Each row comes from the steps of one walk. Every step used is in the known rows, and no mark comes twice. Write the walk behind each row, first mark first.
Known rows
bife/kupufu/miga/mukap/gulifo: [ -3   2   4   0  -6   6   3  -4  -3   6  -2  12   3  -8   9   3 -14  -4
  -6   4   7  15   5  -2 -17  13  -2   0   3  -4   1  -5 -11  -8   1  -1
  -6  -4   7  -7   6   6  -6  -1   5  -4  24   1   3   5  -8   2  -1   3
 -12  -4   1  13   4   0   0  -2]
gulifo/mukap: [  0  14  -8  -6  -3  -4   4   3 -14   1  -2   8   6   5   9   1  -6   0
   6   2  -2   4  -1   5  -7  -4  -7  -9  -2  -6  -1  16   4  -7  -2   3
   2   2   8   1   6   2  -9   3   2   1  16   0   1   1   5   3   1   3
  -1   7  -7   0   7  -5  -8   2]
deveg/miga/buse/muzugez/mukap/gulifo/kupufu: [  1   6  -1   4  -1  -2   0  -2   5   8  -1  -1  -4 -14  18  -3  -8  16
   2   4  10   9   1   6   0  15  -6  -4  -3  -2   0   0  -8  -7   1   1
  -9  -6  -3   2   5  -2 -10   3   1  -3  14  -1  11 -11   4   4  -2   0
 -10  -4 -11   8  11  -5  -7 -13]
miga/buse/muzugez/mukap/bife: [  5  -5  14   0   0   4   0  -1  -7  11  -3  10  -1  -4   7  -2  12   9
   1  -2  -5   8  -5  -2   1   6   6   3  -2  -2  -2  -7  -1  -4   2  -2
  -5  -2   5   1 -13  -2   5   4  -1   1  27   8   4  -2   5  -1   1  10
   0   1  -3   2   4   1   8 -11]
gulifo/mukap/muzugez: [ -3   2   8  -6  -2  -6   8   3  -8  11  -4   8  -1  -4   5  -1  -1   1
   7   1  -2   9  -2   6 -20  -4 -10  -8  -1  -9   0  17  -1   0  -3   3
  -5   3   1  -6   6   9  -4   9   0   1  25   8   2   5  -1   0   3   1
  -4  14  -7 -10   2  -3  -6   3]
kupufu/gulifo/mukap: [ -4  13  -3  -8  -5  -5   5  -2  -8   4   0  10  11   4  10   3  -6  -1
   4  -2   1  13  -1   8 -13   2  -8  -3  -3  -9  -3   7   7   1   0   3
   2   0  19  -4  14   0  -8  -3   2   1   7  -5   7  -5   3   3  -3   6
   1   3  -3   6   7  -6  -5   0]
kupufu/miga/mukap: [  4 -10  -7  -7   0   8   2   3 -10   5  -9   7   2   1   3   5  -3  -1
  -7   2   0   1   4  -1  -3  13   7 -10   1   0  -1  15  -6  -9   2   0
  -4   0  11   4  -7   9  -4  15   3  -3  15  -8   5   5  -7   4  -1  -2
 -12  -2   4   6   5   0   1   6]
mukap/gulifo/kupufu: [ -2   6  -1   3  -1  -4   0  -6  10   5   2  -5  -4 -11  16  -4 -11   7
   6   2  13  14   5   8  -1  14 -10  -2  -2  -2   2  -2  -7  -5  -1   3
  -9  -4  -5  -4  11  -3  -8  -3   1  -4   7   1   7  -9   6   1   0  -2
  -6  -4 -10  12   9  -5  -6 -11]
buse/muzugez/mukap/gulifo/kupufu: [  0   6   2   5  -1  -5  -1  -4   6  10  -1  -7  -8  -9  18  -5 -12  10
   3   5  11  13   3   7  -2  17  -9  -5  -3  -2   2   4  -5  -1   0   1
  -9  -6  -1  -1   8  -6 -10   1   1  -2  17   1   8  -9   6   4  -2   2
  -7  -4 -11   8   7  -4  -7 -14]
muzugez/mukap/bife/kupufu/miga/buse: [ -3   0  -1  -3   1   5   3   0 -13   0  -7   6  10 -11   0  10  -2   8
   0  -2  -8   6  -7   5   3   1   9   7  -1  -3  -6 -15 -12 -29   5  -2
  -2  -4   2   9  -6   6   6   4   2  -2   8   1  10   0  -6  -1  -3   0
  -8   3  -2   7   6   1   5   0]
kupufu/bife: [  1 -15   5   4   1  -5   3  -4   4   7  -5   3   8   0  -2   3  11   4
   3  -1  -3  -5   2   6  -1  -9  -5  13   0   0  -4   0   8   2   0   7
   1   0  12   4 -11  -3  -4   3  -2   1  -4  -3   0  -6   7  -4  -2   4
   1  -3   4   7   8  -2  -5  -2]
bife/kupufu/gulifo/mukap/muzugez: [ -6   1   9  -3  -6  -7   9   0  -3  12  -5   5   1  -7   5   1  -4  -3
   6  -3  -1  19   0   9 -29   2 -12  -1  -1 -11  -1  12  -2   3  -2   4
  -3   1   7 -10  13   8  -4   3  -1   1  22   5   7   5  -6  -1   0   2
  -3  13  -5  -4   0  -3  -3   2]
buse/muzugez/mukap/gulifo/kupufu/miga: [ -1 -11  -1  -5   2   0   2  -5   3  12   0  -4   5  -8  20   1 -13  11
  -4   3   1  13  -1  13   0  24   0  -6  -2  -3  -1   3  -8 -13   3   2
 -14  -5   5   5  -1   2  -1   8   2  -2  12  -9  10 -11  -3   8  -5   1
 -11  -3  -7   7  12  -6 -13  -3]
deveg/miga/kupufu: [  4 -12  -3   5  -5   8  -1   2  12   8 -11  -3   2 -13   2  -1   6  14
   0  -2   2   0  -2   0   7  -2   3  -5   1   6  -3  10   0 -11   2   4
  -3   4 -15   9   7  11  -7   3  -2  -1   4   2  12   8  -4   1   0 -11
  -7   5   6   6   0  -1   7   0]
gulifo/kupufu/miga/buse/muzugez/mukap: [  4   3   1  -1   5  -1  -1   3 -10  10  -4  -5  -1  -1   8   1  -3  15
  -3   3  -4   0  -9   4   5   9   5  -7  -3  -1  -4   3  -1  -7   5  -2
  -3  -4   7   9 -12  -3  -3  12   0   1  16  -3   6  -6   0   5  -7   5
 -11   4  -7  -6   4   1  -1  -7]
muzugez/mukap/gulifo/kupufu: [  1  10   2   1  -1  -2   0  -4   4   7   1  -2  -5  -9  15  -2 -13   6
   3   6  12  15   3   6  -2  16  -7  -4  -3  -3   1   3  -5   0  -1   1
 -11  -6  -1   0  11  -5  -8   2   1  -3  14   0   9  -4   6   1  -1   2
  -5  -5 -12  14   8  -4  -7 -13]
miga/kupufu/gulifo/mukap: [ -4  10  -1  -5  -7  -3   5  -1  -2   7  -3   3  11   0   9   3  -5   3
   6  -3   1  14  -3   7 -10   2  -7  -5  -3  -6  -4  10   6  -5   1   4
   1   1  12  -1  19   4 -11  -2   2   0   7  -3  10  -1   4   2  -4   3
  -2   8  -1   7   3  -6   1  -2]
deveg/miga: [  5 -15  -7   1  -4   6   2   2   1   5  -5  11  -2 -10   6   0  10   6
  -5  -1   2  -5   2   0  -3  -1   1  -2   0   3  -1   8   1   1  -1   3
  -4   1  -6  10  -6   8  -1   2  -1   0   1  -4   5  -5  -8   3   2  -6
   1  -4   2  -1   8  -3  -5   3]
gulifo/kupufu: [  1  -2  -8   3   1  -3  -1  -2   8   3  -2 -11  -6  -6   9  -3  -4   8
   7   0   8   8   6   9   6  12  -7  -7  -3   2   1   9  -5  -6   0   4
  -5  -1  -6   4   5  -1  -8   3  -1  -1   0  -2   8  -4   6   2  -1  -6
  -3  -3  -7   7   7  -5  -4  -7]
buse/muzugez: [ -1  -7   3   6   0  -6  -1   1   6   7   4 -11  -2   1   9  -8   3  12
   1  -4  -6  -1  -1   4   2   4  -4  -2   0   2   1  -1  -2  -4   4   2
   4   1   1  -3 -10  -2  -5   2  -2   2  10  -1  -4 -12   0   6  -3   3
  -7   5   3 -11  -1  -1   5  -1]
bife/kupufu/miga/buse/muzugez/mukap/gulifo: [ -5   8  11   3  -2  -1   3  -3  -5   7   2   6   4  -7  11   1 -15   4
  -6   6   1  12  -5   0 -12   7  -1   4   1  -6  -1 -12  -6  -5   3  -4
  -4  -7   7  -6   2  -3  -1  -3   3  -1  24   4   3  -5  -4   3  -5   9
 -11  -1  -5   4   2   1  -3  -8]
muzugez/mukap/bife/kupufu: [  3  -4   5   9  -5   4   0  -3  -2   0  -9   9   0  -9   2   2   0  -4
   3  -2  -1  19   3   3 -11   6  -2  13   2   0   0   2  -6  -9   0   4
   1  -1  -1   2   0   0   4  -5  -3   3  25   8   3  17  -8  -6   0   0
   4   7   1  11  -1   5   8  -8]
gulifo/kupufu/miga/mukap: [  5 -10 -11  -5   1   8   1   2  -7   6 -10   3   0  -2   8   4  -5   5
  -3   3   4   6   5   3  -1  19   3 -13  -1   1  -1  20  -9 -12   2   2
  -6  -2   7   5  -4   9  -8  17   3  -3  14 -10   9   4  -5   5  -1  -5
 -14  -3   1   9   8  -3   0   3]
miga/buse/muzugez/mukap/gulifo/kupufu: [  0   9   1   4   0  -5   0  -3   4   8   0  -5  -5 -11  15  -3 -11  14
   4   4  10  12   1   6   0  15  -7  -3  -3  -4  -1  -2  -7  -7   2   0
  -8  -6  -3  -1   7  -5  -9   2   2  -3  15   1  10 -10   7   2  -2   2
  -9  -3 -11   9   7  -3  -5 -13]

Write each row's walk
[  3   0  -5   5  -3   1   0  -3   6   8  -3   2  -7 -13  16  -4  -6   7
   2   3  15  12   9   6  -4  17  -9  -5  -1  -1   1   7  -8  -5  -1   3
  -9  -3  -5  -1   8   3 -13   4   2  -4  16  -2  11  -3   1   3   1  -4
 -10  -7  -7  17  10  -5  -5  -9] | deveg/miga/mukap/gulifo/kupufu
[ -2 -16  -3  -4  -4   3   4  -3  -6   3  -7   9  10  -8  13   6  -6  -1
   0  -3  -7  19   1  11  -8  14   0   4   1  -2  -2   4 -10 -25   2   5
  -6   0   8   5  -3   8   5   1   1   0  18  -2   6   4 -12   2  -1  -2
  -3   7   0   9  11  -4  -4   3] | gulifo/mukap/bife/kupufu/miga
[  1 -10   5   6   1  -7   2  -8   7  12  -4   2   4  -7   8   1   1   9
   6   3   7   5   3   8  -3   3 -10  11  -2  -2  -4  -1   5   1  -1   7
  -7  -3  10   3  -3  -6  -9   3  -1  -1   4  -2   5  -9   9  -3  -4   4
  -3  -7  -5  16  14  -5 -10 -13] | muzugez/mukap/gulifo/kupufu/bife
[ -4  12  -6  -3  -7  -6   6  -1  -7   1  -3   6   9  -1  10   3 -10  -3
   6  -3   1  19   2   9 -18   4 -11   3  -2  -7  -3   9   3  -3   1   5
   6   0  17  -4  16   1  -9  -8   1   1  10  -4   7   1  -2   1  -3   4
   1   7  -1   8   4  -5  -2   0] | bife/kupufu/gulifo/mukap
[  0 -10   3   9   0  -7   2  -8  12  11  -2   0   4  -8   8   0   3   9
   7   1   7   5   5  10  -2   2 -12  12  -1  -1  -3  -2   3  -1  -1   8
  -6  -3   8   1  -2  -5 -10   2  -2  -1   1  -2   6 -14  10  -2  -2   2
  -3  -7  -2  16  14  -6 -10 -11] | mukap/gulifo/kupufu/bife
[ -4  -4   8   3  -8   2   3  -6   5   8  -3   6   3  -8   2   4  -2  -3
  -1  -7   4  24   3   4 -16  14  -2  18   0  -3  -3 -12  -2   4   2   4
   2  -3  13  -6   9  -2   4 -11  -1   1   6  -3  10   3  -8  -7  -5   6
   6  -2   6  19   0   2   9  -9] | muzugez/mukap/bife/kupufu/gulifo
[  5  -8  14   0   1   3   0   0  -5  13  -2  10  -3  -3   9  -4  12   5
   0  -1  -4  11  -4  -1   0   7   4   1  -2  -3   0  -1   2   3   1   0
  -6  -1   4   0 -12  -1   6   6  -2   2  29   8   2  -1   2  -1   1  10
   2   1  -3   2   4   1   6 -11] | buse/muzugez/mukap/bife
[ -5  -2   7   0  -6   3   0  -5  17  10  -2 -10   6  -5  -1   2  -2   6
   0  -7   5  12  -2   2  -2   8   1   5  -1   1  -4  -8   2   2   4   2
   1   0   7  -3  19   2  -3  -6  -1  -1 -11  -6  13  -2  -1  -2  -7   1
  -3  -1   7  14  -3  -1  12  -5] | miga/kupufu/gulifo
[  0 -20   2  -1  -2   4   3  -3  -4   7  -6   4   8  -7  12   4  -1   3
  -4  -3  -8  18  -1  10  -6  17   3   5   1   0  -1   2 -12 -21   3   4
  -6  -1   6   7  -8   4   5   4   0   1  21  -4   6   4 -13   2  -4   0
  -4   6   2   6   7  -1  -2   1] | buse/muzugez/mukap/bife/kupufu/miga
[ -5   8  13  -1  -1  -1   3  -3  -5  10   4   7   3  -6  11   0 -10   6
  -7   5   1  10  -6  -1 -10   7   1   1   0  -5  -2 -13  -3  -2   3  -6
  -8  -7   9  -4   1  -2   0   1   4  -2  21   3   4 -10  -2   5  -5  12
 -11  -2  -7   3   3   0  -3  -8] | kupufu/miga/buse/muzugez/mukap/gulifo
[ -3 -11   3   6   1  -3   2  -1   1   7   0  -8   5  -8  10  -2   3  16
   2  -7 -12   4  -4   9   4   7   2   3  -1   0  -2 -11 -12 -28   8   1
   3  -1   1  -1 -15   2  -1   1   0   0  14  -2   4 -13  -4   5  -4   2
 -12   7   3  -6   3  -2   9   1] | mukap/bife/kupufu/miga/buse/muzugez
[ -3 -11   4   1  -7   5   2  -4  17  12  -3  -3   5 -11   2   2   1   9
  -2  -7   6   9  -1   3  -5   5   2   5  -1   2  -5  -6   2   3   3   3
  -1   0   5   2  16   7  -5  -5  -1  -1 -10  -7  15  -4  -5  -1  -6  -2
  -2  -2  10  12   0  -2  10  -4] | deveg/miga/kupufu/gulifo
[  1 -16   6  -6   0   3   7   2  -4  13 -10   4  -5  -8   3   0   0   3
   1   0   2  10   3   5 -16  11  -2 -11   0  -5   0  20 -10  -5  -2   3
 -11   1   0  -3   1  14  -4  19   0  -2  24   1   8   8  -8   1   2  -4
 -12   7  -3  -3   3  -1  -2   4] | gulifo/kupufu/miga/mukap/muzugez
[  5   4   3   0   3   0  -1   6 -11   9  -4   2  -1  -1   4   0   4  13
  -6   3  -5  -5  -9  -2   3   1   6  -4  -2   0  -3   3   2   2   4  -3
   0  -3   5   9 -12  -1  -3  10  -1   2  15   0   5  -4  -1   4  -5   6
  -9   3  -3  -9   1   2   2  -6] | deveg/miga/buse/muzugez/mukap
[  1   4  -3   4  -2   0   0  -4   6   6  -2  -2  -6 -10  14  -2 -10   7
   4   4  14  14   8   4  -3  15  -8  -6  -2  -1   2   6 -10  -5  -1   3
  -8  -4  -2  -4  11   1 -13   3   2  -4  15  -1   8  -4   4   2   1  -2
 -10  -6  -8  15   9  -5  -3 -10] | miga/mukap/gulifo/kupufu
[ -6  -3   9   6  -7   1   3  -5   6  10  -2   3   4 -10   3   2  -1   2
   1  -9   1  21   0   5 -15  11  -2  18   0  -3  -4 -17  -3  -3   4   3
   5  -4  13  -6   6  -2   1  -9  -1   1   6  -2  11  -3  -6  -5  -7   8
   1   1   5  13  -1   1  13  -8] | miga/buse/muzugez/mukap/bife/kupufu/gulifo
[ -1  -6  -2   7   1  -4   2   4   1   6   1  -6   0  -8   8  -5   8  21
   1  -5  -7  -7  -3   4   5  -3  -1  -2  -1   2  -2  -8  -6 -16   6   0
   6   0  -3   2 -16   3  -5   1  -1   0   6  -2   3 -18  -2   6  -2   0
 -10   5   2 -13   3  -2   7   0] | deveg/miga/buse/muzugez
[ -4  -5   1   3   0  -4   4   1  -4   7  -1  -3   8  -8  13  -1   2  16
   5  -6 -12   7  -4  10   1   5  -1   1  -1  -1  -3  -6 -10 -31   7   2
   5  -1   5   1 -14   2  -4   4   0   0  17  -1   4 -14  -2   7  -3   3
 -12  11   1  -4   6  -3   8   1] | gulifo/mukap/bife/kupufu/miga/buse/muzugez
[ -5  -5   2   3   2  -6   2  -1   3   9   4  -9   4  -9  14  -3  -3  21
   2  -3  -6   3  -3   9   6   8  -2  -4  -2  -1  -1 -13 -10 -25   7  -1
  -1  -4   2  -2  -9   1  -5   3   1  -2  10  -5   6 -22   0   9  -4   2
 -16   3  -2  -5   7  -3   3  -2] | mukap/gulifo/kupufu/miga/buse/muzugez
[  0  -9   3  11  -7   2   0  -4   4  -2  -8   7  -2 -11   4   0   2  -4
   6  -6  -1  18   6   4 -10   6  -5  14   2   2   1  -5 -11 -14  -1   5
   2   1  -5  -2   0   2   3  -9  -3   2  20   9   4  14  -8  -6   2  -2
   4   6   4  11   0   2   9  -5] | mukap/bife/kupufu
[  3 -18  -2   8   1  -8   2  -6  10  10  -6  -3   3  -4   4   1   6   9
   9   0   4  -1   6  12   4   0  -9  11  -3   2  -4   5   5  -4   0  10
  -3  -1   7   6  -6  -5 -11   4  -3   0  -6  -4   5  -9   9  -3  -2  -1
  -2  -6   0  11  14  -6  -9  -8] | gulifo/kupufu/bife
[  2 -11   5   9   1 -10   2  -6   9  15  -3  -2   3  -6  10  -2   2  12
   6   3   5   6   3  10  -1   4 -11  10  -2  -1  -3   2   4   0   0   7
  -7  -3  12   3  -7  -7 -12   5  -2   0   8  -1   5 -14  10  -1  -4   4
  -5  -4  -3  11  13  -5  -9 -12] | buse/muzugez/mukap/gulifo/kupufu/bife
[-1 -3  9 -6 -6  2  5 -4 -4  9 -1 18  6 -4 12 -1  6 -1  6 -6  0 17  1  4
 -9  5 -2  5 -3 -7 -2 -3  4 -3 -1  3 -4  1 12 -7  2  2  1 -2  1  0 23  5
  6 -6  6 -1  2  9  6  1 -4 11 11 -5  2 -7] | kupufu/gulifo/mukap/bife
[  1 -17   5   7  -1  -2   0  -5  12  10  -8  -6   9  -4  -4   2  10  10
   6  -2  -2  -3   0   4   5  -9  -3   9   1   3  -5   5   7  -8   2   8
   0   3   4   6  -2   1  -9   3  -3   0  -4   1   5   0   7  -5  -3  -2
  -4   2   7  11   4  -2   3  -5] | miga/kupufu/bife
[ -3   8  -1  -6   4   2   3  -2  -8   2  -2   1   8 -12   6   7  -9  14
   0   3  -1   3  -8   7   7   7   5  -1  -3  -4  -6 -11 -12 -26   5  -4
  -7  -6   1   7   0   3   0   4   4  -5   2  -2  14 -10   1   3  -3   0
 -13  -3  -8   7   9  -2  -3  -3] | muzugez/mukap/gulifo/kupufu/miga/buse
[  5 -10  11  -1   1   5   1  -2  -6  12  -4   8   0  -8  12  -1   8  12
   1  -1  -4  12  -5   4   4  14   7   1  -3  -2  -2  -2  -3 -10   3   1
 -11  -3   4   3 -13  -1   5   9  -1   0  27   5   9  -5   4   2   0   9
  -3   0  -7   5   9  -1   4 -10] | gulifo/kupufu/miga/buse/muzugez/mukap/bife
[-1 -2  8 -4 -7  3  4 -4  0 11 -2 13  8 -4 12  0  6  3  8 -6  0 18  0  5
 -7  6 -1  3 -3 -6 -2  1  3 -8 -1  4 -5  1  7 -5  6  3 -2 -3  1  0 22  5
  9  0  6 -2  2  8  4  3 -2 13  8 -5  8 -8] | miga/kupufu/gulifo/mukap/bife
[  0  -2  -1   7  -8   1   3  -2  -2  -2  -8  11   2  -9   8   1  -2  -3
   8  -5  -2  23   5   6 -12   3  -9  10   1  -1   1   5  -8 -19  -1   7
   3   2  -1  -2   3   2  -2  -7  -1   2  26   9   3  11  -5  -4   2  -1
   4  10   0  11   3  -1   5  -4] | gulifo/mukap/bife/kupufu
[ -4  -7   9   6  -7   0   3  -6   8  10  -1   1   2  -8   5   0  -1  -1
  -1  -8   2  23   3   6 -17  14  -3  17   0  -2  -2 -12  -3   4   3   4
   3  -3  14  -6   7  -3   0 -10  -2   2   8  -3  10   0  -8  -3  -7   7
   4  -1   7  14  -1   1   9  -9] | buse/muzugez/mukap/bife/kupufu/gulifo
[ -4   1  -4  -3   0   3   6  -2 -12  -2  -6   8  14 -12   3   9  -2   9
   4  -3  -9   9  -6   7   1   1   4   6  -1  -4  -6 -11 -14 -36   5   1
  -1  -3   2   6  -5   7   3   0   3  -2   9   0  10  -1  -5   0  -1  -2
  -9   7  -3   6   9  -2   3   2] | gulifo/mukap/bife/kupufu/miga/buse
[ -4   2   5  -4  -3   6   4  -4  -3   6   0  13   3  -6  10   2 -12  -3
  -7   5   7  10   4  -3 -13  10   0  -4   2  -5   0  -3  -7  -4   0  -3
  -9  -4   9  -7   5   5  -5   4   5  -5  21   1   3  -2  -5   4   0   5
 -11  -7  -1  13   4  -1  -3  -1] | kupufu/miga/mukap/gulifo
